Each row was made from one path, in order. Every step used is in the known rows, and no mark comes twice. Write each row's path.
(in the rows, 128 means zero)
Known rows:
f, l, s: [106  95 142 158 142 137 131 185 118 185 106  99 134 125 130 139 119 124
 154 143 114 110 126 121 150  87 154 151 116 138 111  96 161 114 117 109
 161 115 189 107  81 131 114]
c, q, x: [157 128  99 130 136 135 123  81 125 167 132 131 115  91 165 137 101  96
 110 149 132 140 146 132 129 128 109 181  96 107 168 138 118 118  78 125
 136 130 130 134 113 128 143]
l, s: [101 112 147 143 133 103 126 174 112 167 105  97 116 150 133 126 130 112
 122 134 109 115 138 120 154 106 126 152 137 129 130  80 152 100 131 116
 160 109 140 119  87 127 120]
d, s, c, h, z, e, x: [165 164 163 106 160  92 134 137 102 140 136 121 155 156 134 178 149 143
 152 112 130 110 142 122 167 107 164  54 159 100 138 129  74 118 153 131
 137 139 155 138 130 130 101]
l, r: [127 105 128 153 105  97 100 147 127 153 107  87 130 105 124 152 138 134
 104 139 100 107 128 116 142 111 112 165 159 141 119 120 159 126 103 113
 152  51 134 144 105 142 129]
s, f, l, r: [134  77 125 160 113 121  96 150 150 143  90  76 137 113 130 161 123 154
 121 161 101  95 107 119 150 123 129 169 144 161  99 162 134 132  88 102
 160  80 178 130 112 136 126]
f, s, c, z, e, x: [166 144 172 131 117 142 114 145 123  82 141 169 160 153 114 139 144 154
 169 124 132 123 145 120 166  97 185 106 140  97 132 118  76 102 115 120
 142 148 141 122 141 125  92]
n, s, c, h: [146 155 137  67 147 116 132 144  97  83 144 106 118 158 113 142 140 119
  80 119  82 179 129 160  98 156 155 135 133 126  96 157 139 198 165 119
 112 151 119 124 148 114 131]
e, c: [ 66 109 123 139 135 134 138 138 114 116 137 146 103  96 119 115 148 136
 131 129 147 100 135 120  86 146 100 131  96 140 118  94 101 146 112 152
 117 137  94 112 147 128 144]
q, g, m: [129 138 120 158 126 114 124  96 151 135 121 117 105 106 127 102 127 152
 126 151 157  98 110 130  83 140  85 172 153 202 134 148 140 121 157 133
 135  74 120 129 127 141 146]
q, c, z: [113 145 159 132 106 159 165 107 116  89 136 154 161 126 119  97 142 105
  94 134 141 166 111 141 113 105 113 150 120 120 108 124 146 119 110 117
 100 115  80 149 164 140 129]
d, l: [118 112 108 144 141 134 112 120 165 170 118 127 126 112 122 110 125 104
 101 132 141 113 115 143  98 120 156 113 181 134 141  90 161 140 110 137
  97  44  92 146 121 135 119]
h, z, e, c, g: [129 157  90 131 137 138 116 164 123 155 139 139 160 105 123 125 131 154
 176 110 127 148 126 137 115 150 133  90 103 101 163  95 134 111 158 135
 133 194 120 152 158 142 101]
d, l, r: [129  94 114 164 124 103 100 149 155 162 102  99 146  98 119 141 136 119
  96 143 118 115 112 112 142 114 145 149 199 141 121 112 156 131  99 119
 123   4 123 154 103 144 120]
y, s, f: [137 119 136 121 101  78 108 112 182  64  79  85  86 164 115 118 115 153
  99 167 102  83 112 160 120 162 103 122 147 136 136 162 138 106 136 115
 149 190  94 148 139 119 121]
f, l, s, c, z: [133 107 146 130 129 165 146 144 122  95 130 149 156 160 116 105 123 116
 120 134 114 175 114 113 146 114 156 152  91 115  97 135 138 113 157  95
 123 173 161  85 113 121 123]
e, x: [143 113 154 143 114 121 101 107 109 157 140 138 116 100 140 145 154 134
 123 135 139  99 161 120 110 112 132 126 137 139 150  96  96 119 125 152
 145  89 123 128 126 121 115]
e, c, h: [108 130 123  95 146 128 145 148 105 106 146 125 127 108 112 134 162 131
 122  93 118 163 134 134 114 160 114 143 116 142 103 107  99 147 134 147
  87 165 101 110 159 127 120]
g, m: [121 125 111 151 111 114  92 114 149 129 121  93 111  94 127 106 119 157
 114 129 132 103 123 129 106 126  92 149 153 189 126 165 155 141 137 137
 117  83 104 134 105 133 132]
f, l: [121 104 120 149 129 163 118 132 136 185 124 118 131  87 126 142 116 142
 152 137 128  97 122 148  96  91 151 134 109 145 114 119 179 151  97 121
 131 111 169 117 118 138 121]
f, s, c, q, z, e, x: [167 136 156 141 104 130 127 117 123  85 140 162 144 138 146 136 134 149
 176 125 158 110 165 111 158  89 171 124 159 111 147 153  86  97 119 132
 140 111 169 137 118 121 122]
l, s, c, z: [129 116 150 118 124 147 144 134 120  85 130 145 145 177 116  97 131 107
 100 129 110 177 122 115 147 125 138 150 102 109 109 124 136 103 168  99
 124 167 131  94 117 119 124]
n, s, f, l: [139 113 127 136 142 148 102 134 147 135 107  88 105 137 121 141 111 148
 126 165 105 101  98 160 104 135 148 143 112 146  99 156 136 185 105 117
 160 129 154 136 136 116 132]
n, s: [142 164 137 124 141 110 107 140 116 145 132  96  88 130 105 138 131 123
 101 143  95 123 117 162  91 123 134 137 130 118 117 104 174 207 130 130
 156  85  94 165 136 119 139]
s, r: [110 124 148 120 121 110 120 118 187 162 119 130  82 139 127 109 130 145
  87 109 146 105 111 148 114 156 103 121 155 153 158 157 186 148 134 114
 114  80  96 109 163 119 131]
l, s, c, q, e: [121  99 120 108 127 125 164 111 109  76 122 145 131 159 153  93 115  74
 118 159 128 148 154 103 186 126 143 168  97 119 120 165 114 102 137 134
 121 101 170  84  78 103 156]
z, e, c, q, h: [125 141  99 105 143 156 172 131 118  87 138 179 129 109 166 143  92 115
 138  84 151 130 129 138 129 137 116 148  95 108 160 112 118 133  48 129
 106 135 114 147 127 130 159]
s, c: [ 94 108 133 109 115 132 125 113 115 102 129 138 109 150 138 113 120 121
  87 149 120 104 147 140  74 134 133 115 120 134 126 151 143 152 138 113
 129 135 128 101 125 121 148]
f, l, s, c: [ 85  85 145 131 137 139 140 167 106 120 115 128 128 154 141 128 114 121
 119 162 116 111 135 119 115 113 167 130 107 137 106 152 137 136 137  98
 152 145 194  79  92 121 138]
f, s, c, g: [150 147 119 122 102 171 102 148 111  90 145 124 158 132 128 103 124 126
 166 158  99 175 139 134  76 150 178 112 102 105 158 150 171 134 164 116
 144 166 174 116 131 120 110]
y, s, r: [128 138 156 122 111  73 129 128 214 111 103 125  73 131  99 115 125 164
  96 127 135 102  98 154 119 156 110 104 166 140 156 177 211 134 154 110
 120 132  95 124 165 121 120]
q, x: [133 126 130 142 138 115 133  95 129 159 117 119  92 102 153 152 120 117
  92 162 140  86 146 145  98 131 105 167 117 122 154 128 124 121  85 120
 150 119 122 153 130 145 129]
h, c, z: [134 131 138 111 124 156 119 116 111 151 142 117 127 136  99 129 124  99
 110 124 116 151 103 133 135 125 112  90 116 100 100 114 148 108 129 138
 124 163  76 146 145 113 110]
n, l, s, c: [ 96 100 143 114 123 115 139 164 129 116 114 142  93 199 139 119 125 113
  95 145 116 128 132 102 115 138 149 142 112 145 114 133 134 175 137 112
 142 151 170 105 100 121 152]
d, s, f, l: [129 107 139 145 165 149 122 124 135 141 101  81 116 142 138 131 112 137
 149 176 119  93 103 136 127 128 123 123 116 143 121 148 142 141 104 130
 141 115 180 113 109 124 134]
d, s: [121 153 158 139 176 112 138 123  95 150 121  89 103 137 132 124 133 107
 137 158 118 112 125 124 126 111  96 106 137 110 147  89 180 135 127 155
 129  65 134 129  91 131 143]
h, e, c: [ 70 117 132 142 149 118 136 126 119 123 133 149 100 115 111 141 136 113
 117 130 130  96 122 111 123 153  93  83 122 126  96 110  76 164 123 139
 130 150 111 103 131 134 147]
e, c, x: [100  99 116 137 117 160 116 111 107 114 143 162 126 120 129 132 145 135
 112 144 117 163 169  99  88 164 111 137 100 111 148  75  81 120 120 154
 129 130 112  83 157 129 141]
f, s: [131 154 148 140  99 147 110 149 138 115 126  88 133 132 100 125 136 130
 193 134 110 107 124 137 105 103 175 120 128 110 119 121 162 145  93 113
 150 109 149 132 125 128 114]

Write each row's path:
[125  88 122 141 128 156 107 119 157 147 102  97 117 128 136 131 109 148
 135 153 121  88 110 151 110 131 137 140 113 156 113 151 135 140  95 114
 141 141 162 116 128 124 124] -> s, f, l
[165 133 166 121 137 103 112 105 102 149 145 128 130 123 127 180 155 110
 105 116 107 134 147 115 163 132 133  86 171 130 113 119  63 142 149 141
 136 125 144 115 122 125 102] -> c, h, e, x
[109  87 131 135 143 104 111 149 164 124  77  87 110 192 141 105 118 111
  92 160 118 104 110 128 164 158 132 141 172 145 131 119  97  97 123 115
 148 104 112 128 107 113 118] -> d, l, s, f
[118 132 137 137 141 151 144 109 133  97 145 164 134 128  92 117 144 111
 119 109 125 164 103 108 151 147  99 112 104 110  89 101  89 137 145 128
 107 177  94 103 145 133 131] -> h, e, c, z
[ 82 145 117 130 145 109 142 157 140 143 128 139 132 124 111 147 136 157
 165  95 150  74 120 135 126 122 125  76 118 109 116 101  90 132 114 124
 130 172  97 144 160 145 125] -> h, z, e, c
[111 143 123  92 159 117 145 173 111 104 136 139 135 127 111 144 150 152
 135  80 119 145 133 145 144 145 124 130 137 126 106  97  99 135 115 138
  90 180  96 124 163 136 105] -> z, e, c, h
[119 137 117 135 154 142 158  83 116 150 144 176 116 121 128 115 125  90
 148 142 148 142 111 110 119 154  96 145 107 132 137 100  85 123 142 138
 142 135 136  88 135 127 170] -> h, e, c, q, g
[163 169 114  91 121 107 127 114 143 189 134  63 153 133 111 165 144 117
 136  72 108 143 111 153 118 122 149  85 131 117 110 133 146 144 173 107
 113 158 124 155 149 137 110] -> c, h, z
[151 153 134 121 132 131 121 144 148 129 119 152 148 156 106 122 117 151
 135  91 118 131 121 159 172  92 131 127 150  94 133  81 161  96 108 108
 116 153  84 147 140 145  95] -> c, z, e
[107 131 149 117 103 149 123 139 124  65 132 118 128 159 115 114 126 124
 152 157 113 106 135 132  82 126 181 104 117 117 113 170 140 161 119 101
 143 142 162 101 126 119 138] -> f, s, c
[115 158 155 125 126 134 155 146 128 102 117 166 167 154 117 117 123 141
 118 113 137 130 116 163 157  83 128 125 153 100 121 106 148 102  83 106
 112 138  74 163 162 154 106] -> q, c, z, e
[155 139 102 103 122 160 157 100 122 114 137 145 128 109 173 140  90  92
 114  93 133 144 129 146 112 128 119 158 102 116 167 120 162 138  67 122
 111 101 127 151 109 126 159] -> c, q, h
[155 126 148 136 118 114 119 111 104 153 137 148 124 116 150 155 124 138
 146 117 161  94 158 119 167  90 128  97 173 113 150 129  91  79 114 160
 146 106 124 166 118 118 114] -> h, c, q, z, e, x
[101 102 159 142 142 118 137 173 176 181 105 118 101 144 128 124 123 146
 120 123 142 113 102 125 156 136 135 135 144 157 135 152 179 130 133  98
 137  90 163  87 128 119 117] -> f, l, s, r
[173 157 148 114 131  96 113 135 124 175 135 121 157 132 127 181 149 153
 154  84 130 104 144 135 165  98 166  77 163 110 136 107  79 109 137 127
 137 142 129 158 145 136  84] -> c, h, z, e, x
[100 111 118 133 129 147 116 136 113 114 132 175 137 138 127 140 131 154
 123 130 117 147 168 113 119 150 121 122 118  95 152  68  80 105 101 144
 133 145 107  94 160 137 127] -> z, e, c, x
[140 128 106 114 113 156 104 127 104 121 141 139 143 125 146 102 120 123
 114 152 104 172 147 142  73 159 140 119 105 120 170 137 176 125 178 127
 133 163 144 117 132 125 119] -> s, c, g
[129 140 104 147 130 140 134 153 118 115 137 159 138 101 137 108 132 159
 159 123 147 149 142 132 109 146 110 136 120 117 167 102 146  93 154 148
 122 160 122 158 149 142 113] -> q, z, e, c, g
[132 151 139 108 139 129 118 153 123 153 123 136 137 161  99 143 106 136
 131 104 116 116 111 158 175 100 127  77 153  85 117  99 148  93  99 121
 132 175  72 162 144 133  91] -> h, c, z, e
[156 177 121  92 138  91 126 154 150 183 117  95 159 159 111 171 122 151
 150  65 109 109 117 171 162  98 158  74 165  99 123 115 147 120 133  95
 123 171 112 171 150 151  89] -> c, h, z, e
[133 139  93 166 119 125 115 139 144  87 132 130 134  79 137  91 122 185
 152 127 160 140 126 117 114 151  84 155 143 178 147 170 139 107 169 154
 108 123 120 160 127 142 123] -> q, z, e, c, g, m
[127 174 136  95 116 109 163 117 124 159 133  77 171 129 122 160 149 107
 119  93 128 142 107 156 106 114 146  80 138 124  98 158 131 150 146 103
 108 140 116 170 170 145 122] -> q, c, h, z
[ 81  99 150 118 127 113 137 159 103 105 114 125 115 175 141 117 121 111
  95 158 111 113 146 118 119 127 142 128 122 130 122 138 131 122 150 102
 151 140 154  89  94 119 142] -> l, s, c
[148 153 123  79 124  99 146 148 149 164 128  85 143 187 119 161 142 111
 123  83 105 162 106 120 133 141 171  93 116 127  91 154 124 177 183  98
 118 191 169 140 136 131 126] -> n, l, s, c, h, z
[ 79 124 131 149 137 112 163 143 134  94 125 163 103 118 127 122 138 166
 143 110 174  73 141 132 120 120  97 135 139 130 123 107 109 109 109 143
 115 134  99 151 147 146 140] -> q, z, e, c
[142 115 109 116 121 131 147  85 125 111 129 136 126 122 144  96 121  82
 129 139 135 142 149 121 171 118 125 168 103 120 129 142 138 111 113 150
 107  79 140 110  93 113 147] -> c, q, e
[171 127 144 146 114 114 123 102 126 138 136 161 133 115 156 140 134 150
 148 109 161 108 167 120 163  86 132 137 168 121 165 115 101  82 120 148
 132  93 134 157 116 128 117] -> c, q, z, e, x
[139 138 144 109 135 124 139 174 151 108 114 172 137 212 113 118 117 143
 122 101 115 150 114 127 182 108 153 137 134 104 115 103 138 130 119 100
 124 188 130 133 127 139 111] -> n, l, s, c, z, e
[117 125 127 136 128 163 142 120 129  93 149 161 135 113  99  96 153 128
 128 108 138 167 114 117 122 141 103 153  81 117 108  89 110 120 137 140
  97 167  83 111 158 128 129] -> e, c, z
[107 115  87 122 130 156 121 115 110 134 153 154 130  90 137  97 124 107
 152 111 131 166 136 110 130 137 107 148  81 120 140 108 106 140 107 157
 103 143 107  94 118 112 157] -> e, c, q
[124 138 101 156 143 125 129  85 141 121 138 144 118  99 126 101 115 128
 140 143 154 136 100  99 127 158  77 153 137 186 119 166  84 137 157 142
 125 108 132  98 114 129 167] -> h, e, c, q, g, m
[173 162 156 103 123  75 125 139 135 110 128 130 152 143 116 181 142 164
 146 107 125 102 141 138 155 108 178  60 163 103 132 148  83 109 160 114
 140 193 139 151 149 132  86] -> y, s, c, h, z, e, x
[124 125  88 156 124 133 118 130 129  79 136 124 134  74 131  84 133 155
 142 152 148 151 130 105 116 172  92 161 110 182 132 173 122 120 167 167
 106 112 128 129 120 128 129] -> q, e, c, g, m
[155 134 163 126 132 126 107 136 104 148 139 157 140 134 118 160 136 144
 136 116 136 111 140 126 175 100 141  80 153 101 132  94  83  86 108 147
 145 144  98 152 140 123  83] -> h, c, z, e, x
[119 127  96 139 129 159 113 148 105 135 149 148 137  84 130 104 141 135
 149 135 124 169 139 126  86 166 111 133  85 124 164  90 141 122 156 156
 125 164 120 128 145 130 118] -> e, c, g
[139 121 114 130 101 134 139  73 118 152 137 109 107 108 150 119 108  97
 122 124 156 132 136 121 123 109  90 129 143 122 134 164 166 100 138 154
 120  99 121 165 103 113 157] -> h, c, q, z
[163 107 137 133 116 128 129  81 106 118 144 156 132 104 152 125 147 100
 136 144 152 131 171  97 171 115 139 154 116 129 144 128  73  99 121 170
 127  67 151 110 102 106 129] -> c, q, e, x
[131 154 117  96 137 105 168 119 138 132 139  90 150 126 108 155 162 115
 145  84 136 134 117 127 135 147 142  95 102 122  85 148  91 139 171 126
 100 163 128 141 159 134 125] -> q, e, c, h, z
[132 116 106 155 139 144 133 118 134 125 125 132 139 113 142  96 103 135
 154 162 149 144 108 102 125 131 120 186 120 195 123 188 122 117 162 120
 139 106 190  83  89 123 160] -> f, l, s, c, q, g, m
[107 121  95 124 141 143 121 106 113 139 149 156 130 103 130 118 114  89
 140 112 118 164 125 102 159 142 102 110 102 111 121 122  84 155 117 146
 111 155 120  85 106 114 161] -> h, e, c, q
[133 138  98 138 131 132 114  91 126 154 135 111 116 101 130 106 105 123
 137 149 151 129 103 116 112 144  85 145 141 184 130 173 126 115 144 150
 138  97 118 126 114 118 153] -> h, c, q, g, m
[143 161  91 107 124 141 166  98 140 145 142 117 147 107 150 161 109 100
 152  75 149 126 106 129 106 134 134  94  78 104 140 139 119 148 113 110
 117 147 132 161 136 133 161] -> e, c, q, h, z
[144 105 121 146  98  97 102 157 160 167 108 106 103 137 121 156 145 137
 102 127 107 128 109  97 139 126 121 180 145 160 110 114 164 190  86 126
 138  66 155 164 112 144 144] -> n, l, r
[124 113 112 102 126 131 142  94  99 129 131 122 118 126 137 119 111  68
 126 154 134 128 140 117 175 125 121 119 109 110 113 159 128 106 106 165
 124  97 128 126  97 100 143] -> h, c, q, e
[119 144 108 155 103 137 114 128 120 104 131 110 157  78 143  90 122 148
 118 159 139 159 120 133  89 140  97 149 144 183 145 185 162 131 147 143
 115  90 114 158 132 140 125] -> q, c, g, m
[137 125 133 110 117 146 102 105 101  91 140 144 120 168 130 139 124 122
  70 171  80 181 164 125  74 161 152 128 116  97 140 125 119 170 149 124
 152 117 131  94 149 115 150] -> n, s, c, x
[125 116 105 148 108 141 157  77 136 104 144 147 112  92 152  93 131 119
 139 111 173 145 143 107 114 121  84 177 115 135 139 142 135 111 143 155
  97 102 126 140 117 123 172] -> e, c, q, z
